Each row was made from one small tree. The marks that hang from a mark follow it in brackets, in the order of their numbers. Every link used is in the known rows. Write each row's tree.
(in the rows, 128 means zero)
Known rows:
K212(K105(K576)): [127 148 125 124 121 116 158 129 138 111 116 106 118 131 117 127  99 119
  68 127 128 122 155 122 132 121 129 129 135 131 125 123 136 126 141 124
 128 142 137 131 127 124 105 163 143 128 134 120 118 136 135 120 123 123
 131 125 138  98 108 148 120 128  87 125 123 146 152 128 129 114 132 128
 125 103 110]
K304(K566(K105(K576(K212))) K830): [167 132 125 131  95 139 177 130 116 120 123  94 130 115 109  99  93 114
   4 138  97 147 162 119 143 118 134 139 116 138 168 146 121 115 128 117
 138 137 148 120 134 157 138 179 128 145 131 118 117 190 141 121 115 136
 156 106 141 124  95 125 114 124 146 119 159 150 137 141 129 120 127 111
 115 128 127]
K105(K576): [134 141 130 127 130 126 141 122 127 120 122 114 121 142 125 123 103 126
  91 125 131 122 152 123 133 123 128 131 129 127 122 132 124 132 124 121
 131 126 134 127 127 131 107 146 141 126 132 115 125 126 130 120 127 121
 132 122 130 115 122 149 124 124 110 119 116 132 143 133 128 120 130 127
 131 114 117]
K105(K576(K212 K304(K830) K566)): [155 149 125 124 100 140 137 128 125 105 118 110 128 124 128  95 110 127
  58 126 123 147 152 124 136 102 103 136 127 128 116 125 148 170 111 125
 129 103 146 133 134 149 139 152 121 119 126 116 112 124 133 124 114 122
 138 126 141 159 119 133 125 124 158 109 152 153  99 151 127 126 103 138
 114 114 126]
K566(K105(K576)): [129 121 128 125 130 130 159 122 131 124 117 115 119 125 112 117  93 111
  80 128 122 125 155 121 139 120 145 127 130 134 141 131 135 120 133 126
 148 132 142 126 119 137 108 153 146 134 130 117 122 138 132 126 118 124
 139 115 137 104 111 144 118 121 113 121 115 136 144 129 128 121 136 125
 131 117 114]
K304(K566 K830(K105(K576))): [164 151 121 128  57 114 174 146 123 123 137  97 136 142 124 124 105 115
  33 132 108 138 172 118 124 125 140 142 119 132 165 130 120 123 129 112
 144 124 139 122 140 137 173 162 130 106 133 121 115 160 138 102 116 128
 133 108 147 130 102 122 126 121 147 110 179 137 130 139 127 111 131 129
 124 119 126]
K566(K105): [124 113 124 127 131 133 148 129 133 131 125 128 130 111 116 128 118 116
 110 129 122 127 129 124 135 128 139 123 125 136 147 127 140 111 137 134
 137 133 140 123 120 134 128 141 127 138 125 129 124 146 131 135 120 135
 135 124 133 116 118 123 120 127 132 131 118 129 130 123 129 128 131 124
 128 128 127]
K566(K830(K105(K576(K212 K304)))): [149 141 142 122 127 130 159 137 115 106 118  89 114 126 117  93 102 125
  69 114 120 151 200 108 143 110 132 127 134 132 117 105 171 179 132 132
 167 119 163 132 125 137  88 158 109 149 127 111 124 135 133 119 110 111
 123 117 139 135 119 133 120 121 170 110 162 135 128 137 123 115 110 147
 119 100 118]
K830(K105 K576(K212 K304 K566)): [135 164 103 121  98 125 152 159 137 101 116 119 134 103 127 135 145 120
 116 114 127 140 171 113 127 109 112 116 125 126 106 106 208 215 118 140
 136 134 149 127 117 124 171 134  87 114 128 155 121 108 132 125 108 117
 122 125 153 155 115 134 137 122 185 119 210 121  89 141 126 117 113 146
 123 101 127]
K304(K566(K830(K105 K576))): [151 153 121 126  69 108 167 150 115 131 142  89 135 116 123 135 136 111
  71 125 110 141 190 109 128 140 147 121 134 132 143 100 163 124 137 122
 165 144 151 125 122 124 163 145 104 114 134 146 126 178 135 126 103 132
 135  99 153 123 109 145 138 127 154 126 222 104 123 133 125 117 126 137
 127 123 128]
K212(K105 K304(K566)): [114 142 115 124  95 127 161 136 136 102 128 121 132 124 129 123 138 125
  44 129 119 134 159 126 123 130 116 140 119 131 147 138 154 107 146 134
 130 159 129 132 116 133 194 162 114 112 142 134 117 150 134 120 111 136
 116 111 144 112 100  92 119 129 136 131 157 144 134 130 130 140 126 128
 115 133 136]
K576(K212(K105) K566): [127 159 100 123 136 124 150 138 136 108 106 109 127 100 126 106 133 120
 103 129 135 136 146 122 134 119 111 127 126 134 109 125 159 162 148 130
 108 168 137 128 135 132 133 148 102 138 135 134 115 137 135 123 125 134
 124 134 143 150 113 139 123 124 126 129 145 150 128 130 130 126 120 123
 112 110 125]
K105(K576(K212(K304))): [129 150 136 128 136 149 146 125 129  96 113 113 117 140 124 110  98 134
  74 122 117 139 181 123 133 109 119 143 116 122 122 147 154 160 123 131
 141 135 138 129 115 139 111 146 123 136 143 114 123 134 129 116 111 115
 124 119 129 135 111 128 115 123 143 115 127 137 137 140 128 139 120 121
 123 112 128]
K576(K566(K105)): [130 125 104 122 108 126 151 129 138 127 118 123 134 103 118 124 128 110
 110 132 130 122 122 123 130 127 127 118 124 138 134 123 147 111 131 129
 122 144 136 120 125 138 146 145 123 116 127 135 118 144 131 128 115 139
 126 124 144 141 115 137 124 123 134 128 136 137 115 127 131 132 125 126
 119 131 128]
K304(K105 K566): [127 145 104 127 103 119 157 131 128 134 129 113 138 111 129 116 133 119
  65 128 126 134 130 115 125 135 121 133 133 129 137 140 137 127 138 110
 125 191 133 131 136 138 167 176 120 125 133 134 126 145 132 110 113 144
 143 112 137 117 113 108 122 130 151 120 168 130 134 126 127 128 126 130
 124 136 141]
K576(K212(K304)): [124 142 131 128 136 154 133 131 124 107 118 126 127 127 131 108 126 135
 110 125 115 148 154 127 133 115 116 139 112 123 120 143 158 158 128 139
 138 134 136 129 115 133 134 127 109 141 142 124 125 136 129 125 119 127
 111 125 126 147 119 106 118 125 161 123 140 129 125 134 128 149 120 125
 121 127 137]
K576(K304 K566): [126 127 113 123 112 123 122 127 137 114 122 135 131 118 135 120 146 128
 118 121 144 128 124 129 127 117 106 124 134 128 108 116 162 154 120 132
 122 118 131 133 124 134 169 140 114 107 122 136 120  92 126 131 120 130
 123 134 140 147 131 117 135 127 149 123 147 137  88 136 128 131 111 147
 112 127 136]
K576(K304): [122 115 131 127 122 131 121 127 128 116 128 140 125 123 130 123 136 133
 115 120 132 130 127 131 130 118 117 129 130 127 126 116 154 147 123 134
 135 109 135 136 119 128 149 135 121 121 118 131 124  99 127 135 126 122
 122 134 128 121 133 107 129 130 155 127 132 131 107 131 126 130 115 142
 123 125 133]
K830(K105): [131 134 119 127 115 119 142 151 136 126 127 123 131 132 128 133 129 121
 143 124 125 129 143 121 121 126 141 127 120 129 136 123 141 141 134 130
 137 141 132 123 128 116 140 129 117 123 128 131 127 130 131 119 123 125
 116 124 134 138 122 123 127 123 150 122 147 123 129 125 127 120 132 134
 136 120 125]
K566(K105 K830(K576)): [139 130 137 122 100 136 153 124 120 131 132 100 126  98 108 128 123 109
  82 129 110 138 169 113 141 134 150 111 142 135 143 103 159 117 138 132
 174 116 155 127 111 135 111 124 122 134 124 133 124 185 133 150 109 134
 133 111 143  99 116 159 126 132 135 131 174 114 126 126 127 126 124 129
 130 121 125]
K212(K304(K566(K830))): [136 130 133 124  95 134 144 121 111 118 143  99 129 125 128 102 138 129
  56 132 112 148 164 119 131 135 131 135 123 129 142 127 148  97 128 129
 157 140 138 127 120 145 166 151 113 118 140 124 124 171 130 120 106 139
 119  98 140 130 111  98 125 129 150 125 174 122 124 134 128 149 115 132
 116 145 149]
K304(K566): [139 130 118 130 109 122 143 132 120 134 132 114 134 124 127 127 135 126
  79 130 125 131 132 127 125 136 125 134 124 130 143 137 127 109 125 119
 126 156 129 127 131 135 160 153 123 127 132 136 129 140 130 120 127 136
 138 119 136 126 117 118 132 126 129 130 154 124 129 133 129 127 129 124
 121 138 136]
K576(K212 K566): [138 149 104 123 140 132 135 133 126 119 114 116 131 108 127 102 132 125
 131 129 133 137 135 127 134 121 110 129 123 129 103 128 151 158 127 130
 115 158 132 123 135 133 131 139 106 139 137 132 123 134 130 121 126 128
 129 131 134 169 124 140 129 122 153 123 142 134 119 139 129 131 119 122
 119 127 131]
K576(K212(K105 K304)): [116 151 122 123 134 145 147 140 135  91 115 116 124 119 125 112 127 132
  88 126 115 142 168 121 135 114 117 136 114 129 125 132 164 156 150 142
 126 147 139 132 117 129 141 139 112 139 139 128 116 141 134 134 115 127
 109 129 133 130 111 110 113 127 146 129 141 151 138 127 129 138 121 129
 120 118 130]

Which tree is each row?
[139 153 116 114 117 112 161 120 130 111 119  84 116 120 114  96 108 111
  66 130 134 129 187 116 135 129 125 122 145 139 106  98 145 116 149 118
 136 147 143 134 134 139 102 162 128 121 134 116 111 154 135 122 111 133
 133 115 149 128 110 163 124 127  91 118 138 146 150 133 129 120 115 139
 112 109 119] : K212(K105(K576(K566(K830))))
[135 118 134 122 100 142 157 121 114 120 136 108 128 108 114 104 131 119
  33 131 105 147 169 117 138 136 140 130 125 137 157 126 151  83 141 134
 172 143 149 125 110 151 171 158 118 125 134 125 118 183 134 125  94 147
 128  95 143 119 103  97 116 126 159 130 167 122 130 131 128 150 122 128
 115 149 147] : K212(K304(K566(K105 K830)))
[133 137 138 128 104 141 139 133 127  96 124 121 127 106 116 111 128 133
  61 127 109 156 142 123 138 107 112 132 128 133 141 115 149 165 143 138
 126 102 148 138 133 136 147 140 115 147 119 129 111 144 139 151 121 129
 123 137 134 131 116 103 117 134 162 128 151 168 112 132 128 120 109 138
 112 119 127] : K576(K212(K105) K304(K830))
[127 159 114 116 118 151 157 127 124 108 116  93 132 106 129  73 131 123
  79 128 122 153 177 108 137 121 107 131 130 130  99 126 174 167 143 125
 142 180 147 133 126 150 132 150  94 136 139 124 119 160 130 115  93 143
 127 108 139 164 120 120 110 126 186 111 180 134 122 133 127 156 102 145
 109 128 151] : K576(K212(K304(K105)) K566(K830))
[136 139 121 128  81 119 145 131 127 114 135 130 135 109 130 147 148 125
  50 117 122 134 147 124 125 124 117 128 130 124 133 114 170 152 115 128
 134 123 143 132 112 134 193 155 110 106 125 151 127 124 131 133 115 126
 138 115 145 104 112 117 140 131 148 129 197 117 102 142 127 123 118 142
 125 129 129] : K830(K576(K304(K566)))
[114 172 123 126 108 152 159 141 136 100 117 112 136 107 130 125 131 128
  72 119 107 143 186 108 131 114 106 135 120 119 122 140 191 189 133 130
 138 170 147 133 106 136 141 140 103 131 141 141 128 148 131 127  95 129
 128 116 138 127 111 124 116 129 182 116 195 122 127 133 125 146 118 138
 133 112 141] : K830(K576(K212(K304(K105))))
[157 169 122 126  92 120 171 154 111 121 132  77 132 103 118 125 134 114
  62 124 100 159 199 107 135 130 142 124 127 131 137 108 173 154 133 126
 160 156 158 125 125 131 144 151  89 138 138 145 129 179 138 123 106 129
 139 100 149 131 108 149 132 126 165 124 223 109 128 136 124 117 124 124
 126 118 127] : K304(K566(K830(K105 K576(K212))))
[153 122 127 124 113 123 171 118 108 131 128  85 119 115 106 100 100 109
  18 131 113 137 171 114 143 133 144 127 138 139 148 125 133  85 138 116
 164 143 155 124 126 151 121 183 135 134 131 110 120 177 134 120 105 136
 148  94 143 102 103 142 119 125 120 122 148 123 147 132 128 121 128 119
 115 130 124] : K304(K566(K105(K576) K830))
[132 146 118 118 126 137 142 125 118 112 116  98 129  90 123  78 137 126
  81 121 126 154 153 109 142 118 100 124 144 130  90 110 182 179 137 122
 144 167 157 138 136 151 123 159  93 147 120 126 122 133 129 116 102 140
 138 120 138 153 130 116 116 128 194 111 180 135 113 134 126 137  95 149
 107 124 141] : K576(K212 K304(K105) K566(K830))
[120 133 132 123 121 127 156 126 136  98 117 120 115 125 118 122 109 126
  55 116 136 124 161 124 132 113 123 131 139 129 120 112 157 154 137 131
 130 117 143 140 121 132 124 166 134 121 123 121 116 103 133 128 122 116
 126 129 139  92 115 125 121 128 103 122 120 151 137 130 126 116 121 142
 122 105 115] : K212(K105(K576(K304)))
[159 155 116 119 137 132 151 122 113 121 112  80 117 121 122  83 108 120
  79 128 129 142 184 117 145 119 119 126 136 132  97 117 148 150 128 122
 141 147 151 130 137 145  82 151 118 144 137 111 119 151 131 111 115 126
 137 115 139 160 120 172 121 121 124 115 145 133 138 140 128 126 110 127
 113 112 124] : K105(K576(K212 K566(K830)))
[134 144 142 122 109 160 162 126 117 104 124 103 125  95 111 113 124 119
  68 127  96 155 197 111 148 120 139 120 123 132 139 121 185 148 137 146
 178 125 162 127  98 136 118 127 104 143 138 133 121 194 134 149  91 130
 121 106 143 122 107 136 117 128 166 129 182 120 128 132 127 146 115 129
 123 119 137] : K566(K105 K830(K576(K212(K304))))
[126 137 128 120  90 127 163 129 117 106 136  96 128 118 121 102 140 122
  35 129 112 147 183 121 131 135 126 135 130 135 142 116 149  92 153 131
 149 152 142 133 121 139 175 163 113 121 141 127 115 175 135 124  99 142
 118 103 146 111 106 102 119 131 134 130 168 142 144 129 128 140 116 133
 110 134 144] : K212(K105 K304(K566(K830)))
[143 145 121 133  70 126 154 135 125 135 140 110 148 115 129 120 134 121
  34 137 107 136 126 115 127 133 121 138 130 131 163 137 115 116 137 107
 125 162 133 130 148 152 187 165 119 120 126 129 118 172 136 118 115 148
 144 110 139 128 113 108 119 135 167 115 186 140 128 134 127 130 122 134
 122 143 146] : K304(K105 K566 K830)
[134 144 121 121  44 147 159 133 151 104 132 127 145 102 127 136 138 111
  68 136 103 137 152 123 129 122 124 127 118 133 163 124 167 132 128 136
 145 105 141 123 106 144 199 116 116  79 132 145 107 177 136 149  91 142
 120 112 157 144 101 121 125 131 153 123 193 140  93 143 130 149 117 141
 124 128 142] : K212(K304(K830(K576(K566(K105)))))
[140 107 126 122  75 134 139 125 138 115 132 137 140 105 120 114 132 115
  77 131 121 134 117 125 134 117 123 125 129 138 154 112 151 135 124 135
 136 101 141 128 126 149 182 140 121 106 111 133 107 133 134 140 109 139
 129 125 146 148 117 104 122 129 164 121 147 150  89 138 130 131 110 146
 109 133 136] : K576(K304(K830) K566(K105))
[148 136 125 122  71 128 141 122 136 108 127 121 131 130 129 113 117 125
  56 127 131 133 138 128 127 113 107 130 135 128 128 116 135 144 116 121
 141  84 136 135 132 149 158 148 132  97 120 118 109 115 132 128 113 129
 131 126 141 147 120 128 127 127 141 110 147 152  97 146 128 121 106 151
 114 120 130] : K105(K576(K304(K830) K566))
[146 119 143 119 126 133 158 111 122 131 124  89 116 123 105 102  88 112
  68 129 117 131 168 114 147 127 146 122 140 139 142 114 130  99 141 122
 170 122 153 128 121 142  79 154 139 142 128 104 115 167 131 128 108 131
 133 105 136 105 113 149 115 124 112 122 127 131 153 128 127 124 126 126
 125 117 119] : K566(K105(K576) K830)
[138 120 117 115 116 130 152 121 123 132 126 105 128  98 113 101 129 110
 105 133 129 132 148 117 140 134 135 115 138 143 128 110 146  95 141 129
 147 138 147 125 130 143 120 140 121 132 125 125 113 163 132 135 109 144
 123 115 144 143 116 145 121 125 137 126 142 131 122 127 130 133 117 131
 115 132 137] : K576(K566(K105 K830))
[137 137 132 122 129 130 155 130 104 105 125  90 119  92 114  92 136 125
  36 123 115 158 170 115 145 123 118 130 137 136 128 103 168 141 146 134
 150 147 156 139 133 147 139 172 100 154 124 127 121 154 137 133 112 136
 134 117 142 118 113  99 120 131 157 131 173 146 129 132 127 121 109 130
 106 126 132] : K576(K212(K105) K304(K566(K830)))
[130 143 129 127  59 134 162 134 131 104 140 117 139 121 125 124 136 129
  28 136 105 141 154 125 127 128 125 147 116 132 172 135 134 102 148 128
 129 131 135 131 125 143 217 153 119 102 136 131 110 178 140 130 106 144
 118 114 146 124  96  84 119 134 143 126 171 156 129 132 130 139 124 134
 110 139 144] : K212(K105 K304(K566 K830))
[128 138 121 115 104 127 142 121 129 121 126 106 132 100 128  94 140 121
  83 121 135 140 147 112 135 125 108 121 150 132 102  97 170 147 140 119
 140 152 148 141 131 154 139 154 105 117 120 126 118 121 127 125  97 146
 131 113 143 142 130 114 121 130 170 112 173 128 110 130 126 140 100 163
 113 131 146] : K576(K304(K105) K566(K830))
[119 160 104 118 126 142 154 136 139  88 109 115 130 108 130 107 137 127
  88 126 124 141 165 121 130 115 100 133 115 130 110 127 172 160 145 140
 115 165 134 130 120 135 156 142 100 126 141 135 115 146 135 121 108 134
 114 129 145 154 109 123 117 123 144 126 151 154 120 136 131 140 117 127
 110 117 134] : K576(K212(K105 K304) K566)
[150 136 122 132  57 118 159 153 128 130 145 112 147 126 127 134 132 117
  68 134 106 143 139 120 122 131 142 140 117 134 173 124 117 110 135 119
 140 129 131 121 144 136 200 142 117 112 127 131 122 163 138 119 121 138
 126 110 143 136 108 109 128 127 167 120 187 132 119 133 129 117 129 132
 127 135 135] : K304(K566 K830(K105))
[131 146 106 121 100 126 161 133 141 127 121 121 137  91 120 145 134 105
 101 127 127 124 143 120 133 127 126 114 129 134 135 112 170 139 126 129
 128 133 137 123 113 131 153 132 115 107 126 152 117 150 132 144 106 135
 135 120 152 128 111 153 132 125 126 130 170 122 112 134 130 127 127 131
 128 117 125] : K830(K576(K566(K105)))
[135 151 109 127 104 119 171 129 128 128 123  97 133 123 126 114 105 117
  23 127 127 128 162 111 126 125 118 140 133 127 128 143 135 130 135 102
 120 185 134 131 137 146 140 194 129 122 139 120 124 140 132  95 107 136
 155 103 141 103 107 130 120 125 132 109 165 132 148 131 126 120 127 130
 123 123 132] : K304(K105(K576) K566)
